Each row was made from one walk, in order. Every step used is in the known rows, and no mark comes twice. Write each row's walk.
Known rows:
s -> k -> m: [  6  10  18 -12   9   5   9 -28  23  22 -22  -6 -17 -11  10   2  64   3
  -9  -7  -4  29  -3   9  13  23]
s -> d -> w -> l -> m -> k: [ 15   0  29  15  27   9 -14 -70  -4  20 -12  -6   9 -32  27 -41  51  -5
   4  -9 -10  56  10   6  20  16]
l -> w -> d -> s: [ 10  14 -29  -9   3  -1  20 -36  -9   9 -42   7 -14 -17  -7 -18   1 -22
  43 -25   4  25  18   7 -18  -5]
k -> w -> d: [ -2  14 -17  -4  -1   5  -8 -38   5  19  -3   9   4 -15  -2   0   9   1
  -2 -23   1  19  26  20 -10   2]
z -> l -> w -> d -> s -> k: [ 21   2 -16  -3  11   7  41 -54  17   5 -66   1   9 -41   6 -32  49 -12
  37   1  -8  27   8  -3 -14 -22]
z -> l -> w -> d -> s: [ 14   2 -37   1   3   4  26 -56  -2   5 -44   4   9 -24   7 -42   5 -23
  38  -1  -5  34  22   6 -26 -19]
d -> w -> l: [ 13   7   9  24   0  -6  -9 -62 -11  -5  29   9  -4  -5  16 -33  -5 -41
   8 -15   9  45  21  20   0  -1]
l -> w -> d -> s -> k -> m: [ 21   6 -29 -30  10   8  37 -47  -5  16 -78   1 -25 -27   4  -2  58 -10
  47 -12  -9  37   5  -8  -3  14]
d -> w: [  3  19  -3   8   3  -9 -12 -47  -4  -5  11   5   0  -7  -3 -18  -6 -26
   1  -9  15  28  21  21 -10  -8]
w -> d -> s: [  6  13 -20  -2  -9  -1   1 -11  -2  28 -33  -1  -8 -12 -12 -14   9 -29
  19 -26  -8  32  19  26  -5  -3]
k -> m -> d -> w -> l: [ 31 -11  -6  24  -5  10 -38 -77 -19   5 -12   5 -10 -11  24 -26  16 -20
   9 -24  -7  74  25  34  16  13]
k -> m -> d -> s: [ 27   0 -18  16  -8   5 -31 -35  -9  18 -56  -4 -14  -6   2  -8  28  -7
   7 -19  -9  50  17  35   8   0]
s -> l -> w: [ 10   7   1  19  18 -10  25 -56   9   2  -2  -1 -14  -4  17 -36  27  -8
  14  -4  13  27  -2   4 -12   9]
w -> l -> s: [-26   3  13  25  -3  -8 -23 -35   6   7  19  11  -8   2  16 -54  13 -37
  29 -30   5  26   6  11  13  -5]
z -> l: [ -1   8  12  20   2   0  -5 -35  26  11  10  -2  16  -6  15 -40   8 -13
 -19   5  -1  27  17  20  -9 -14]
m -> k -> w -> l -> s: [-10   7   9  36  24   0 -49 -69  15  -5  21  25   9  -2  24 -27  33 -12
  -4  -7   7  24   8  -1  19 -15]
l -> s -> k -> w -> d: [-22   7 -15  -7   7   7 -11 -39  22   9 -38  10   3 -30  -5 -10  59  -2
  34 -24   3   0   7   1   6 -16]
a -> k -> w: [ 20  19  17  -5  10   8 -62 -47  28  -8  -3   9   4  -2  13  -1  20  20
 -11  10  11   8  16  26 -14   2]
k -> w -> d -> s -> l: [ 28   0 -46  25  -2  -3  14 -58 -13  14 -34  -2  -3 -17  11 -19  36 -24
  17  -4  -9  37  15  20  -8 -10]
l -> s -> k -> m -> d: [ -8  -6   3   7   3  10 -42 -32  24  17 -67  -2 -12 -18   4 -14  77  12
  26 -26  -5  27  -5  20  28  -1]
a -> d -> s -> l -> w: [ 34   1 -15  13  13 -14 -17 -60   1  -1 -42  -8 -18 -15   8 -46  28 -15
  43   0   5  32   4  40 -17 -10]
m -> k -> w -> l: [ 20  14  26  37  28   2 -31 -66  19   4  29  21  10  -4  26  -6  26   5
 -35   1   3  33  14   9  14   2]
s -> d -> w: [  5  15  20   6  -2  -7  -5 -39 -11  11  -3  -4 -11 -28  -3 -17  26  -9
  11 -17   6  33  16  32  -9  -5]
a -> l -> s -> d -> w: [ -2  -4  13  20   0 -10 -30 -27  -9  -1 -17  -5  11 -27   7 -55  28 -22
  47 -17   8  30   0  33   4 -24]
a -> d -> w -> l -> s: [-10  -4  -5   9  -1  -6 -77 -64  -3  -9   5   7  -5 -12   8 -62  -1 -44
  53 -24   9  35  20  47   5 -19]
s -> l: [  8   4  10  29   5 -10   5 -34  16  21   7 -10  -8  -1  16 -31  33 -14
 -12  -6   2  32   1  24   3   9]
a -> k -> w -> d -> s: [ 30  10 -23 -14   1  12 -52 -43   8   4 -47   8   0 -16   4   4  21   0
  17   0  -2  20  22  32 -17  -6]
s -> l -> w -> d: [  7  -1 -17   6  12  -2  30 -47   6  23 -22  -4 -13 -16  12 -30  30 -10
  27 -21   0  35   4  13 -12  19]

Write each row's walk:
[ 27   7 -17  27  12 -14  33 -62  -9  -9 -27   0 -18  -5  14 -38  24 -26
  31   3  11  30   0   1 -13  -9]  d -> s -> l -> w
[ 12  11  -3  -4   1   3  17 -11  15  29 -60  -5  -8 -31 -12  -3  55 -17
  22 -23 -11  23   7  19   5  -6]  w -> d -> s -> k
[  3   2   2  15  11  11   1 -74  -1   1  12   7  12  -5  33 -44  12  -7
   7 -12   2  30  20 -14   5  10]  k -> w -> l -> m
[ 18   0  20   4   7  11 -23 -30  27  28 -55  -6 -13 -21   4   9  72  27
  -8 -21 -11  36   4  30  26  16]  s -> k -> m -> d
[ 14   4   8  19  33   7 -19 -78   3   4   4   3  18  -8  30 -39  19 -23
  -5  -3   1  51  13  -1  19  11]  d -> w -> l -> m -> k
[ 25   9   1  31  -5  -3 -34 -24   3  12 -44   0  -6 -12 -11 -15  16  -8
   4 -23  -1  32  18  43   4 -20]  m -> d -> s
[ 30 -11  18  29  11  13  -4 -49  13  16 -73  -8   4 -31  15 -44  67  -4
  28 -26 -16  42   2  10  33  -1]  w -> l -> m -> d -> s -> k
[  6  17   3   7  35  12 -23 -65  21   6 -12   4  24  -8  19 -10  29  19
 -28   7   7  15  12  -8   7   1]  l -> m -> k -> w
[  9  -2  14   9  13   7  -7 -18  19  17 -10 -17  29  -2  22 -55  10  -6
   5  -8   0  26   1  15  12  13]  a -> l -> m
[ 36  -5  -5  51  -1  -7 -18 -39   2  16 -50 -10  -7 -13   5 -30  41 -14
   7 -14  -6  45   5  43  11 -14]  m -> d -> s -> l
[ 13  25  14  20  28   1 -34 -51  24   4  11  14  11  -5   8  11  25  17
 -44   6  10  17  13  12   3  -8]  m -> k -> w
[ 23   4  -9  36   0 -14  10 -38  -2  11 -20  -9 -12  -1  11 -36  32 -33
   6   0  -1  35   3  22  -2  -9]  d -> s -> l
[ 19  -2 -31  19  -5  -6  14 -30  -3  33 -38 -11 -11 -13   5 -30  34 -36
  19 -16 -12  47   8  29  -1   3]  w -> d -> s -> l
[ 25   0   0  16  15   9  23 -79   0  -9 -36   6   7 -24  28 -38  54 -13
  25   1  -4  26   8 -23  14  -9]  d -> s -> k -> w -> l -> m
[ 10   0  21  11  19  12  19 -74  17   1 -11   5  10 -23  31 -31  56   9
   9  -6  -1  19   6 -21  16  10]  s -> k -> w -> l -> m
[ 24  -4 -33  12  27   7   3 -48   7  40 -65 -20  11 -18  18 -33  59 -21
   6  -4 -21  51  -2   7  18  14]  w -> d -> s -> l -> m -> k
[ 11  -5  -2  -6  11   7 -48 -76  -5   3  -6  -7   8 -18  21 -63  -1 -26
  34 -18  -2  46  24  36   4   8]  a -> d -> w -> l -> m
[ -7  14 -10 -15   8   2  12 -30   7  20 -20   7  -9 -15  -3 -15   3  -5
  25 -31   7  23  15  10 -14  15]  l -> w -> d
[ 22 -10   1  33  -2  10 -19 -51  -7  15 -48  -4   5 -15  18 -54  23 -17
  26 -29 -12  50  16  18  19  -1]  w -> l -> m -> d -> s
[  5   1  -3   8   8   4   2 -75 -13  -3   9   1   9  -9  26 -56  -2 -39
  22 -16   3  46  18  -2   6   9]  d -> w -> l -> m
[-16   0  -3  17  -6  -5 -18 -59  -7  -2 -15  -1  11 -33  10 -62  34 -24
  36  -1   3  31  17  18 -12 -40]  z -> l -> s -> d -> w
[-15  -7  12   5   3   3  -9 -47  13  12 -14   4 -19  -7  27 -35  69 -25
  35 -21  -6  36  -6  -8  29  14]  w -> l -> s -> k -> m
[ 39 -10 -45  -8  12  19 -26 -74   3  10 -73 -13  10 -19  31 -35  53  -8
  34  12 -13  36   8   9 -10  10]  a -> k -> w -> d -> s -> l -> m
[ 12   1   4  10  -4   9 -40 -33   8  25 -29  -5 -12  -4   7  -5  29  13
 -10 -25  -9  46  17  39  11  20]  k -> m -> d
[ 18  -8   4  31   9  17 -31 -73   3   6 -20   6  17 -16  26 -39  24  13
   4 -25  -3  39  21  10  14   4]  k -> w -> l -> m -> d
[ 24 -10  24  26  18  22 -16 -75  21   6 -42   2  15 -35  25 -28  68  25
   8 -21  -9  29  10   2  27   5]  s -> k -> w -> l -> m -> d
[ 10  14   1  -6   6  -5 -60 -47   7   0  -4  -4  -2 -17  -8 -25  -6 -16
  12 -12  12  28  26  59 -10 -11]  a -> d -> w
[ 33 -11  20  13  14  27 -80 -75  21   1 -37   3  19 -16  36 -34  37  30
  10 -11  -6  35  16  24  14  16]  a -> k -> w -> l -> m -> d
[ 16 -12  -1  29  11   8 -16 -46  16  28 -47 -23  10 -14  20 -47  47   8
   3 -20  -9  42   2  25  17  14]  s -> l -> m -> d
[ -6  -1  29  19  13  -5 -20  -4  38   5 -23  -5  17 -14  10 -45  55 -11
  28 -15   9   4 -16  15  25 -15]  a -> l -> s -> k
[-23   9   3   4  -4 -11 -23 -41 -13   0 -13   1 -10 -25  -4 -37  30 -25
  42 -24  12  22  12  23  -2 -23]  l -> s -> d -> w
[-17   1  -8  23  -2  -7 -28 -64 -12 -15  19  14  -4  -3  15 -56  -1 -56
  41 -23  13  36  16  10   5 -15]  d -> w -> l -> s
[  7  -3  19   9   5   5   8 -67 -20  13  -8  -8  -2 -30  27 -56  31 -19
  31 -23  -6  51  16   8   7  13]  s -> d -> w -> l -> m
